In the rows, 128 means zero.
Known rows, with every step that occurs
subo-zoza: [128 115 110 124 130 130 136 131 133 123 131 133 123 129 129 112 122 123
 143 131 110 122 130 136 151 125 141 134 126 135 121 128 141 122 133 116
 131 123 128 116 141 141 143 135 141 142 119 129 141 133 131 111]
gapa-divaf-zovuk-zeronul-vosi: [124 140 122 128 139 140 115 121 114 143 141 107 135 156 128 127 140 134
  77  63 156 106 100 102 162 124 142 130 137 113 140 124  96 148 126 156
 134 161 136 129 114 102 117 116 122 111 121 140 101 123 125 138]
zoza-zeronul-zovuk-divaf-fifi: [127 143 152 129 129 124 136 127 121 138 133 126 130 122 132 113 141 131
 119 102 108 134 128 132 107 110 133  95 131 105 108 136 125 134 144 151
 151 143 129 144 123 125 121 121 128 132 119 117 117 144 136 140]
demilo-zeronul: [132 127 137 136 176 129 127 133 111 112 126 109 133 131 133 106 131 129
 123  94 135 115 116 125 157 126 139 112 127 136 131 141 128 133 140 136
 135 187 133 131 127 114 114 113 128 117 122 121 129 126 117 120]
demilo-zeronul-vosi-riges-zoza: [123 123 113 130 200 134 145 133 124  94 121 120 131 113 144  98 126 136
 146 108 111 114 111 112 164 120 152 109 120 140 119 140 146 118 142 118
 141 231 135 129 138  94 121 109 135 143 112 111 137 114 118  87]
zovuk-divaf: [132 148 148 137 108 133 126 123 123 142 116 125 139 128 129 133 127 128
 106 133 132 131 129 124 108 116 123 122 131 123 121 118 134 129 130 129
 126 139 128 134 116 108 128 123 126 130 134 122 109 115 126 146]
gapa-divaf-demilo-zeronul-vosi-riges: [126 134 113 131 150 134 115 120 117 129 145 114 134 145 127 123 137 138
  97  72 164 105  97 104 176 125 148 128 135 117 141 125 105 139 133 157
 132 156 135 130 118  95 121 120 132 120 113 143 114 121 126 143]
zovuk-zeronul-vosi-subo-zoza: [130 119 107 126 182 139 147 133 131 108 120 123 132 118 147  97 124 135
 132 111 104 112 114 101 167 118 147 103 121 131 115 148 145 122 140 108
 145 251 134 128 139 104 116 107 132 144 118 112 125 119 120  82]
zovuk-zeronul-vosi: [131 129 127 127 172 139 137 134 122 112 123 114 135 125 143 107 130 134
 112 105 115 117 110  99 150 114 141 103 124 125 124 143 133 133 134 118
 146 252 134 134 128  95 112 100 127 125 121 114 115 120 117 100]
demilo-zeronul-vosi-subo: [125 123 111 131 199 134 139 133 123 104 120 122 132 114 143  98 126 137
 132 109 118 113 114 110 164 124 146 101 120 134 118 147 148 122 138 122
 137 233 134 131 137  98 113 109 134 143 115 114 133 116 116  96]
divaf-demilo-zeronul-vosi-riges-zoza: [127 126 114 136 167 127 128 130 122 103 138 119 130 128 145  97 139 137
 130  61 133  97  94 104 220 121 153 117 127 133 135 151 122 129 136 133
 130 210 131 133 127  91 121 112 146 126 109 128 127 108 123 114]
zoza-zeronul-vosi-riges: [129 123 104 120 144 119 151 134 135 112 133 133 123 110 143 112 133 142
 152 122  86 124 126 125 125 116 145 107 125 120 104 141 141 125 157 125
 152 158 127 138 138 110 132 126 136 155 113 111 141 136 141 100]
vosi-zeronul-zovuk: [142 131 132 124 137 123 150 135 125 136 146 122 121 120 137 103 132 123
 139 118 111 121 134 134 141 125 125 107 122 120 111 132 125 136 133 134
 147 144 130 138 136 147 117 134 130 141 116 117 128 141 133 129]
zoza-zeronul-vosi: [129 127 111 120 137 118 143 134 130 122 136 130 123 118 141 111 135 142
 134 109  95 128 123 126 120 116 140 106 124 116 109 142 136 132 150 132
 153 163 127 139 134 110 129 123 137 144 116 114 133 140 138 115]
riges-vosi-subo-zoza-zeronul-zovuk-divaf: [133 123  71 130 161 116 162 129 144 122 117 138 124 104 136  98 122 137
 172 129  91 133 136 131 141 129 141 118 121 130 108 143 149 113 156 108
 137 157 129 119 154 126 139 144 137 169 116 101 152 129 142  91]
zoza-zeronul-zovuk: [128 131 138 123 140 119 139 135 123 133 142 125 123 122 136 108 139 132
 137  97 101 137 131 135 131 113 135 100 129 113 107 144 121 139 144 147
 152 130 129 142 133 134 124 130 131 132 112 113 131 148 136 127]
zoza-zeronul-zovuk-divaf: [130 141 147 127 132 122 138 133 120 139 135 124 129 123 136 111 139 132
 126 100 102 138 131 133 122 108 131  98 131 110 103 138 124 140 145 147
 150 135 129 145 128 124 125 127 129 133 115 111 121 142 135 136]
zovuk-divaf-demilo-zeronul-vosi: [134 150 144 144 131 134 119 125 114 131 125 115 142 133 138 114 136 133
  92  86 143 109 105 107 167 110 137 110 133 120 128 135 126 137 131 138
 126 196 130 141 112  82 119 108 137 121 122 125 104 106 121 147]
riges-zoza-zeronul: [126 120 111 123 137 113 146 132 137 121 133 134 119 121 137 104 130 131
 163  97 101 130 122 140 124 129 141 128 121 136 120 133 134 120 151 126
 144 126 128 125 144 129 144 137 136 139 118 113 144 139 137 106]
demilo-zeronul-zovuk: [125 133 151 134 193 134 129 135 109 118 129 109 133 126 136 100 134 126
 120  87 129 125 118 121 167 115 138  99 127 127 123 144 124 137 128 143
 140 201 136 136 129 117 109 110 128 117 114 116 124 127 112 120]
demilo-zeronul-zovuk-divaf-fifi: [124 145 166 139 181 139 125 127 108 123 121 110 141 126 132 104 136 125
 103  93 135 122 115 117 144 112 136  92 129 120 123 136 128 133 128 149
 139 214 136 138 119 110 105 102 124 117 120 120 111 122 112 133]
zoza-zeronul: [136 125 124 125 125 115 137 133 125 127 138 125 122 127 134 116 136 135
 139 103 106 126 128 141 119 124 135 114 129 121 117 140 126 135 156 139
 147 116 126 138 132 129 130 132 131 132 122 119 136 147 140 126]
subo-zoza-zeronul-zovuk-divaf-demilo: [130 125 123 126 127 124 139 134 126 131 140 129 123 129 137  97 133 127
 135  93  99 121 125 135 171 110 147 114 129 121 108 141 131 133 145 133
 144 130 129 130 138 133 139 132 147 142 108 120 133 140 136 122]

Rows
[137 149 150 145 126 131 117 124 111 133 126 112 142 139 136 116 137 130
  95  83 148 110 108 114 166 114 134 114 135 122 132 134 121 139 133 142
 124 174 129 140 110  92 120 112 133 115 125 128 104 108 122 154]
zovuk-divaf-demilo-zeronul
[135 113  57 128 158 112 162 130 148 115 119 139 119 107 135 100 121 138
 181 130  93 127 134 135 142 139 143 126 120 136 115 145 148 110 160 104
 136 144 128 115 158 132 141 147 138 169 118 105 161 133 145  84]
riges-vosi-subo-zoza-zeronul
[121 118 107 123 154 123 159 129 142 104 127 139 121 108 139 109 126 130
 189 127  88 130 131 133 146 123 147 126 124 141 108 132 139 108 153 118
 140 126 128 125 147 131 141 140 133 157 113 109 150 129 139  84]
vosi-riges-zoza-zeronul-zovuk
[126 128 124 131 192 133 133 134 116 108 125 115 133 121 141 102 130 136
 118 101 123 115 110 111 156 118 144 103 122 131 125 142 139 130 135 129
 141 232 134 133 130  93 114 104 133 129 116 116 127 119 114 107]
demilo-zeronul-vosi
[145 131  91 129 154 113 161 134 134 127 134 123 121 111 135 101 131 132
 157 119 105 129 132 133 136 131 131 117 119 124 118 136 129 129 146 120
 145 163 129 127 146 132 127 140 131 150 118 104 144 138 140 111]
riges-vosi-zeronul-zovuk
[124 115 100 125 146 120 158 128 143 101 125 139 120 110 138 113 124 132
 190 130  91 126 130 134 141 128 146 132 123 145 113 130 141 106 158 114
 138 120 127 123 146 128 144 141 133 158 117 112 153 128 141  84]
vosi-riges-zoza-zeronul
[131 135 139 136 142 134 123 129 112 124 133 105 133 153 141 110 144 128
  98  56 133  98 105 109 201 125 139 121 135 126 138 148  99 146 131 139
 129 179 131 133 116 115 112 110 124 106 126 129 109 114 123 118]
divaf-zovuk-zeronul
[132 142 128 142 137 133 126 125 121 128 123 121 139 129 141 106 131 133
 106  91 133 105 108 109 182 113 142 110 131 125 122 139 136 129 136 129
 125 196 131 135 121  90 123 113 142 136 118 124 111 104 123 133]
zovuk-divaf-demilo-zeronul-vosi-subo-zoza
[143 141 142 129 129 127 148 132 123 143 140 121 127 121 137 105 132 123
 130 122 113 123 135 132 131 120 123 104 124 118 106 127 128 137 134 135
 145 146 130 140 131 137 117 131 129 141 118 113 118 135 132 136]
vosi-zeronul-zovuk-divaf
[131 142 146 129 128 120 134 132 119 139 140 122 129 126 138 108 143 133
 122  82 110 130 124 129 143 106 135  98 133 108 109 144 118 143 145 151
 147 138 129 147 124 118 124 125 134 129 113 114 119 139 135 141]
zoza-zeronul-zovuk-divaf-demilo
[121 152 161 133 131 137 123 126 119 146 132 124 137 127 134 118 137 124
 103  97 132 134 122 113 162 103 128 105 133 111 115 134 117 140 113 145
 129 162 132 141 119 114 119 119 132 122 115 123 104 116 121 149]
zeronul-zovuk-divaf-demilo
[128 114  97 119 136 123 147 135 134 119 136 134 120 121 139 100 127 132
 147 118  87 121 127 134 149 116 151 118 123 126 108 137 146 125 149 117
 148 147 128 124 145 128 143 131 148 155 111 118 144 141 138 101]
subo-zoza-zeronul-vosi
[127 117 116 120 139 124 144 135 129 126 140 131 119 125 135  99 129 126
 148 108  90 127 133 140 152 115 146 116 126 124 107 140 136 129 146 128
 147 124 129 126 145 145 141 136 143 146 109 118 142 147 136 111]
subo-zoza-zeronul-zovuk
[129 133 143 138 161 129 116 130 110 120 144 109 132 139 139 100 145 130
 109  48 148 104 101 109 223 117 143 108 132 122 137 155 106 144 127 152
 128 191 133 139 120 107 112 111 140 108 110 132 118 118 119 139]
divaf-demilo-zeronul-zovuk
[121 116  92 119 152 116 155 132 145 117 130 144 118 109 144  98 127 138
 171 107  90 128 121 128 132 128 147 121 117 136 111 137 148 113 150 116
 145 159 128 125 150 118 142 134 141 157 113 107 146 131 137  89]
riges-zoza-zeronul-vosi-subo
[122 121 101 119 145 116 150 133 140 118 132 138 119 114 142 101 130 136
 161 101  92 130 118 129 126 124 145 123 118 134 115 135 142 118 146 120
 147 159 128 126 145 115 143 130 141 148 114 109 142 134 135  98]
riges-zoza-zeronul-vosi
[127 152 159 139 104 137 121 112 126 137 112 129 143 128 120 136 132 125
  92 140 140 125 122 121  82 121 123 115 133 113 129 112 136 120 127 136
 127 151 127 131 108 113 120 111 123 128 141 137 102 118 128 155]
zovuk-divaf-fifi
[130 145 135 142 139 133 129 125 121 121 121 119 140 127 142 109 134 133
 113  90 133 110 106 108 171 112 143 115 130 129 125 134 132 127 137 130
 127 197 130 137 119  83 125 112 138 131 118 120 111 101 123 130]
zovuk-divaf-demilo-zeronul-vosi-riges-zoza
[128 121  97 120 147 118 150 133 137 121 132 138 122 109 144 107 131 144
 150 115  89 125 127 125 126 122 142 102 123 119 102 147 145 125 154 124
 149 163 127 138 141 114 127 128 138 157 114 111 139 137 140 103]
zoza-zeronul-vosi-subo
[123 131 121 132 160 137 138 129 122 112 129 113 130 139 149 103 140 131
 118  62 115  97 102 101 209 121 149 121 129 131 131 147 113 134 133 125
 133 213 132 131 125 101 118 109 130 125 118 121 115 106 124  92]
divaf-zovuk-zeronul-vosi-riges-zoza
[133 121  67 131 161 116 155 127 146 118 114 137 124 106 133 113 122 138
 170 138 108 130 133 127 134 142 135 127 121 135 122 141 143 112 148 106
 128 153 127 118 150 124 134 143 130 160 124 108 152 124 139  93]
riges-vosi-subo
[117 115  82 118 160 134 149 129 147 116 120 149 125 103 142 108 118 137
 149 150  94 121 127 110 152 123 145 115 118 130 106 137 162 110 130 101
 133 196 130 122 148 112 133 125 144 171 114 118 138 116 129  84]
zeronul-vosi-subo-zoza
[126 134 125 133 156 139 135 129 119 113 130 109 132 142 147 108 141 132
 107  67 118  96 103  99 207 119 146 117 131 126 130 148 110 138 133 128
 132 210 132 134 120 102 114 107 127 122 119 124 112 107 124 100]
divaf-zovuk-zeronul-vosi-riges
[118 125  98 120 154 135 149 128 142 107 121 140 128 105 141 123 123 138
 147 153  99 125 125 107 137 117 143 118 121 129 110 130 149 113 131 108
 135 190 129 128 137 101 130 120 136 160 116 117 134 113 130  91]
zeronul-vosi-riges
[121 135 112 127 147 139 125 120 121 133 138 114 133 149 131 122 137 134
  98  67 146 105 100 102 169 126 148 134 134 121 137 122 103 139 132 149
 135 159 136 124 121 102 123 120 123 122 118 135 109 119 128 121]
gapa-divaf-zovuk-zeronul-vosi-riges-zoza
[126 116  99 126 146 126 151 128 142 127 123 145 123 110 138 101 119 130
 165 129  92 122 139 134 152 126 142 111 125 131  99 142 153 113 149 115
 134 130 128 125 149 142 135 142 139 168 115 113 143 131 137  96]
vosi-subo-zoza-zeronul-zovuk-divaf
[133 148 140 143 135 134 126 124 118 123 122 117 142 129 140 115 135 133
 104  95 137 109 107 107 173 110 140 111 132 124 124 135 129 132 135 133
 126 194 130 140 115  82 120 110 136 129 120 123 108 102 123 137]
zovuk-divaf-demilo-zeronul-vosi-riges
